Every row comes from one small tree of marks. Brackets hold a mark, then the marks that hang from it, in alphabetical order. Every link used is in the known rows. Which tree was each row made from?
Known rows
(pomok nobit): [-0.17  0.11  0.46 -2.54  0.64 -1.60  2.50 -0.11 -0.07 -0.99  2.20 -0.15
  1.21 -0.05 -1.24 -0.03 -0.29  0.10 -0.38 -0.27  0.25 -0.04]
(nobit (lari gebe) (pomi rupo)): [ 0.90 -1.74  3.41  1.36 -0.74  0.38 -0.67 -0.09 -3.93  1.60 -6.37 -1.34
 -0.31  1.12 -0.16 -0.02 -0.37  0.53 -0.68  2.09  0.74 -0.39]
(nobit (lari (tazed pomok))): [ 0.70 -0.68  1.69  0.49  1.27  0.77 -0.22 -0.25  1.26 -1.25 -3.56 -0.49
 -0.11 -0.80  0.53  0.29 -0.32  0.09  0.78  1.24  0.87 -0.40]
(pomok (lari (gebe (tazed rupo)) pomi)): [-2.03  0.06 -2.97 -0.70 -1.48  0.64 -0.15  0.10 -0.77 -3.24 -0.82  0.96
 -0.80 -1.45  0.62  1.51  0.14  0.06  2.23 -0.97 -0.86  0.53]
(pomok (nobit (lari gebe) pomi) (tazed rupo)): [ 0.10  2.44  4.50 -2.29 -0.70 -0.89  2.78  0.43  0.40 -0.13 -3.14 -0.48
  1.80  3.13 -1.13 -0.07  0.82 -0.36 -3.65 -0.40 -0.36 -0.09]
(nobit tazed): [ 0.53 -1.26 -4.29 -0.70  0.26 -0.82  0.35 -0.30  0.01 -2.06 -0.48 -0.94
  0.33 -0.80 -0.43 -0.74 -0.32 -0.77 -0.27 -0.36  0.65 -0.32]
(rupo (pomi (nobit lari)) (pomok tazed)): [ 1.76 -0.85  6.22  3.51 -0.42 -0.46  1.10  0.00  0.79  1.84  3.31  0.99
  0.70  1.81  0.34 -0.88  0.56  1.67 -0.81  0.28 -0.16 -0.21]
(gebe (tazed pomok (rupo pomi))): [ 1.14  1.64 -3.32  1.86  1.34 -0.66 -2.06  0.19  1.52 -2.19  2.32 -0.57
 -0.10 -0.36 -0.63  0.31 -0.06 -2.26  0.18  0.43 -1.49 -0.13]
(lari gebe tazed): [ 0.10 -2.70 -1.37 -0.42 -2.09  3.08 -0.67 -0.53  3.95 -0.90  0.91  0.43
 -0.98 -1.48  2.62  1.29 -1.29  1.38  1.91 -0.52  0.80  0.62]
(gebe (tazed pomok)): [ 0.37  0.35 -3.56 -0.11  2.08 -0.60 -1.44  0.04  2.31 -2.12  1.44 -0.36
 -0.38 -2.14 -0.70  0.84 -0.41 -1.59  2.08  2.37 -1.45 -0.12]
(pomok lari nobit (tazed (rupo pomi))): [-1.03  4.27  0.42 -3.25  0.28 -2.80  3.06  0.69  1.09 -0.70  1.89  1.31
  1.88  1.56 -2.64 -0.32  1.79 -0.54 -1.37 -1.64 -1.21  0.19]
(pomi (nobit (lari tazed))): [ 0.17 -1.54  1.40 -1.24  0.51  0.15  1.40 -0.26  2.43  3.31 -2.02  1.29
 -0.59  0.40  1.78  0.34 -0.49  1.27  0.24 -0.42  0.58 -0.17]
(tazed (pomok lari) (rupo (pomi nobit))): [ 0.42  3.89 -0.53  1.93  1.72 -1.28 -0.16  0.49 -1.27 -0.46  1.93  0.37
  0.37  1.17 -0.31 -1.16  0.85 -2.56 -0.74  1.16  0.32 -0.23]
(nobit (tazed pomok)): [ 0.67  0.27 -4.32  0.10  1.77 -0.51  0.00 -0.05 -0.17 -2.24 -0.31 -1.32
  0.46 -0.48 -0.51 -1.06 -0.07 -1.80  0.31  2.44  0.74 -0.43]
(pomok lari nobit tazed): [-1.75  3.00  0.21 -5.20  0.98 -2.72  3.64  0.50  1.86 -0.67  1.00  1.50
  1.61 -0.25 -2.72  0.19  1.37  0.16  0.53  0.30 -1.15  0.20]
(pomok (lari gebe) (tazed rupo)): [-1.61  2.59  0.97 -3.32 -1.41 -0.83  0.17  0.40  1.82 -1.85  0.16  0.90
  0.17 -1.96 -0.97  0.43  1.08 -0.13 -0.57 -2.01 -0.49  0.33]
(tazed (rupo pomi (pomok (lari gebe) nobit))): [ 0.60  1.55  2.00  2.09 -1.72 -0.94  0.67  0.18 -1.28 -1.91  3.43  0.09
  1.09  1.08 -0.82 -0.73  0.61 -0.48 -1.87 -2.43  0.20  0.06]
(nobit (lari gebe pomi (tazed pomok rupo))): [-0.30 -0.73  2.23  1.59 -0.86  3.30 -0.91 -0.20 -0.05 -2.00 -4.13 -0.63
 -0.71  0.55  2.61  0.94 -0.44  0.69  0.13 -0.21  1.01  0.18]
(nobit lari): [ 0.43 -1.24  3.38 -0.21  0.27 -0.87  0.32 -0.26 -1.19 -1.84 -3.42 -0.83
  0.19 -1.23 -0.49  0.13 -0.18  0.72 -0.52 -0.72  0.77 -0.58]
(pomok (nobit (pomi rupo) tazed)): [ 0.57  0.06 -3.13 -1.47  0.97 -1.56  2.21  0.03 -2.07  1.51 -1.16 -0.89
  1.29  2.51 -1.76 -1.03 -0.07 -1.10 -1.02  1.83  0.13 -0.24]
(lari gebe (pomi nobit rupo) tazed): [-1.40 -3.34 -1.11 -0.32 -1.64  4.95 -1.66 -0.44  1.62  4.77  0.87  1.30
 -2.31  0.22  4.27  1.33 -1.43  2.69  2.23 -0.55  0.51  1.04]
(rupo (pomi nobit) pomok): [ 1.84 -1.75  3.56  4.35 -0.57 -0.41  0.73 -0.19 -0.53  1.22  5.34  0.91
  0.37  1.20  0.77 -0.99 -0.23  0.91  0.03  0.37  0.43 -0.12]

Write each row's tree
[ 1.15  0.21 -3.41  1.95 -1.17 -0.59  0.60  0.03 -2.42 -2.35 -3.45 -0.99
  0.75  1.65 -0.34 -1.34  0.04 -3.14 -1.96  1.02  0.68 -0.35]  (nobit pomi (tazed (rupo (pomok (lari gebe)))))
[ 0.79  1.58 -1.57 -0.04  1.42  0.90 -0.17 -0.07  2.25 -0.72  0.56 -0.23
  0.36  0.34  0.50 -0.39 -0.58 -2.71 -0.39  1.37  0.71  0.06]  (lari (tazed (pomok (nobit pomi)) rupo))
[-2.22  1.21  0.72 -3.10  0.66 -0.78  1.30  0.26  0.53 -0.24  0.20  1.96
 -0.15 -1.42 -0.15  0.40  0.75 -0.05  1.25  0.00 -0.68  0.33]  (pomok (lari (pomi nobit)) tazed)
[ 0.08  4.44 -0.57  1.35  0.64 -0.79  1.07  0.63 -1.40 -2.00  2.19 -0.18
  1.21  2.47 -0.81 -0.63  1.12 -1.73 -0.80  1.26  0.11  0.08]  (tazed (pomok (lari gebe) nobit) (rupo pomi))
[-0.72 -2.21  3.75  0.56 -1.13  1.77 -1.05 -0.21 -3.03 -0.19 -3.69 -1.02
 -0.81 -0.40  1.01  0.79 -0.36  2.44  0.12 -0.83  0.71  0.02]  (nobit (lari gebe (pomi rupo)))
[ 1.82 -0.88  3.40  3.84 -0.58 -0.90  1.68 -0.11 -1.42 -1.28  5.69  0.02
  1.57  1.65 -0.85 -0.94  0.08  0.70 -0.26  0.46  0.14 -0.12]  (rupo pomi (pomok nobit))
[-0.22 -1.50  1.38 -1.98  1.24  0.14 -0.94 -0.17  1.08  8.22 -1.53  0.87
 -1.36 -0.07  0.55 -0.20 -0.29  2.21  0.20 -0.49  0.30 -0.16]  (pomi (nobit (lari tazed)) rupo)
[-0.74 -2.14  0.62  1.83 -3.13  4.87 -1.77 -0.47  1.31 -2.13  1.24  0.26
 -1.21 -0.67  3.87  1.12 -1.27  0.58  0.44 -2.30  0.95  0.94]  (lari gebe pomi (tazed (rupo pomok)))
[-0.46 -1.72  3.56  0.33  0.47  0.37 -1.05 -0.24 -3.60 -0.20 -3.51 -1.01
 -0.52 -1.00 -0.10  0.14 -0.32  1.23 -0.21 -0.82  0.69 -0.32]  (nobit (lari (pomi rupo)))
[-2.37 -0.58 -3.14 -1.53 -0.72  0.74 -0.24  0.11 -0.52  1.50 -0.46  1.69
 -1.38 -0.94  0.84  1.40  0.14  1.37  3.09  0.10 -1.11  0.65]  (pomok (lari (gebe tazed) (pomi nobit rupo)))
[ 0.25 -1.22 -1.00 -1.18  0.56 -0.75  2.07 -0.17  0.94  2.77 -3.24  0.53
 -0.10  1.53  1.07 -0.30  0.03  1.01 -0.67 -0.33  0.53 -0.45]  (pomi (nobit lari tazed))
[ 0.27  0.52 -3.30  0.01 -0.51 -1.13  0.01 -0.08 -0.38 -2.35 -0.29 -0.74
  0.60 -0.74 -0.98 -1.23  0.36 -1.66 -1.60 -1.83  0.54 -0.33]  (nobit (tazed (rupo (pomok lari))))
[-1.02 -0.83  0.30 -1.54  0.20 -0.49 -0.93  0.08  0.80  7.29  2.37  1.57
 -1.31 -1.25 -0.34 -0.08  0.11  2.02  1.48  0.40 -0.77  0.19]  (pomi nobit (rupo (pomok (lari (gebe tazed)))))
[ 1.30 -0.67 -1.35  1.24 -0.46  1.02 -1.38 -0.34  2.40 -0.97  2.05  0.19
 -0.30 -0.54  1.12 -0.11 -0.86 -1.05 -0.50 -2.50  0.74  0.11]  (lari (tazed (rupo pomi)))
[-0.54 -2.21  3.75  0.92 -1.49  1.77  0.07 -0.32 -2.34 -2.60 -3.92 -0.79
 -0.44 -0.15  1.66  1.06 -0.45  1.97  0.19 -0.79  0.87  0.02]  (nobit (lari gebe pomi))
[ 0.21  3.89  2.17 -0.52  1.98 -1.11  0.53  0.39 -0.98 -1.65 -0.30 -1.40
  1.24  0.79 -1.34 -0.87  0.53 -2.24 -2.53  0.72  0.68 -0.40]  (tazed (pomok (nobit lari)) rupo)
[ 1.04  1.64 -2.41  1.79  1.46 -0.60 -1.30  0.25  1.84 -0.51  0.63 -0.12
 -0.19  0.76 -0.09  0.43  0.21 -1.58 -0.09  0.44 -1.51 -0.25]  (gebe (tazed pomok (rupo (pomi (nobit lari)))))
[-1.32 -1.51 -1.75  0.68 -0.49  3.09 -3.04 -0.06 -1.18  0.29  1.06 -0.64
 -1.72 -1.08  1.54  1.45 -0.77  1.15  2.44  1.37 -0.91  0.66]  (lari (gebe (tazed pomok)) (pomi rupo))
[-0.35 -1.56 -0.91 -1.84  0.11  0.17 -0.26 -0.04  0.01  7.70 -2.92  0.14
 -1.09  1.44  0.56 -0.40  0.17  2.86 -0.46 -0.35  0.30 -0.19]  (pomi (nobit (lari gebe) tazed) rupo)
[ 1.08  2.40 -5.24  1.55  1.41 -1.28  0.45  0.31 -2.92 -2.53 -4.31 -1.25
  0.87  1.88 -0.97 -1.68  0.40 -4.90 -1.33  3.54  0.68 -0.55]  (nobit pomi (tazed (pomok lari) rupo))
[-0.01 -0.75  3.74 -1.11  0.71 -0.80 -2.68 -0.05 -0.68  3.15  3.51 -0.71
 -0.43 -3.46 -2.21 -1.06 -0.17  0.82 -0.32 -0.16  0.06 -0.15]  (pomi (rupo (pomok tazed)))
[-0.24 -0.07  3.62 -1.88  0.87 -1.14 -1.30  0.05 -0.49  3.72  3.86 -0.53
  0.21 -2.20 -2.59 -1.01  0.10  1.07 -0.57  0.01 -0.17 -0.08]  (pomi (rupo (pomok nobit tazed)))
[-0.75 -0.25 -0.03 -1.29 -0.01 -0.84 -0.54  0.08 -1.47  3.15  1.93 -0.20
  0.02 -1.35 -2.19 -0.72  0.37  1.41  0.72  0.40 -0.03  0.05]  (pomi (rupo (pomok (lari gebe) (nobit tazed))))
[ 1.69 -1.46 -1.85  2.49  0.07 -0.64  1.18 -0.14 -0.32  1.30  2.56  0.59
  0.23  2.55  1.04 -0.78 -0.19  0.48 -0.17 -0.21  0.31 -0.17]  (rupo (pomi (nobit tazed)))
[ 0.60  0.95 -2.69  1.13 -0.34 -1.35 -0.38  0.13  1.67 -1.79  2.64  0.45
  0.42 -0.05 -1.25  0.54  0.35 -1.03 -0.01 -1.74 -1.93  0.00]  (gebe (tazed (rupo pomi (pomok lari nobit))))
[-1.20 -1.64 -1.53  0.66 -2.42  2.80 -1.66 -0.21 -0.21 -3.10  0.60 -0.27
 -1.17 -0.73  2.37  1.83 -0.91  0.52  0.69 -1.96 -0.67  0.69]  (lari (gebe (tazed rupo)) pomi)
[-0.26  1.14 -4.60 -0.57  2.12 -1.12 -0.91  0.13  2.09 -2.35  0.64  0.31
 -0.34 -2.19 -1.13  0.98  0.09 -1.72  2.93  2.67 -1.75 -0.08]  (gebe (tazed (pomok lari)))
[ 0.27 -1.14  2.57  0.71 -1.67  0.55 -0.38 -0.10  0.71 -1.86 -3.18 -0.67
 -0.19 -0.56  0.40  1.07 -0.02  1.55 -0.40 -1.41 -0.24 -0.13]  (nobit (lari (gebe (tazed (rupo pomok)))))
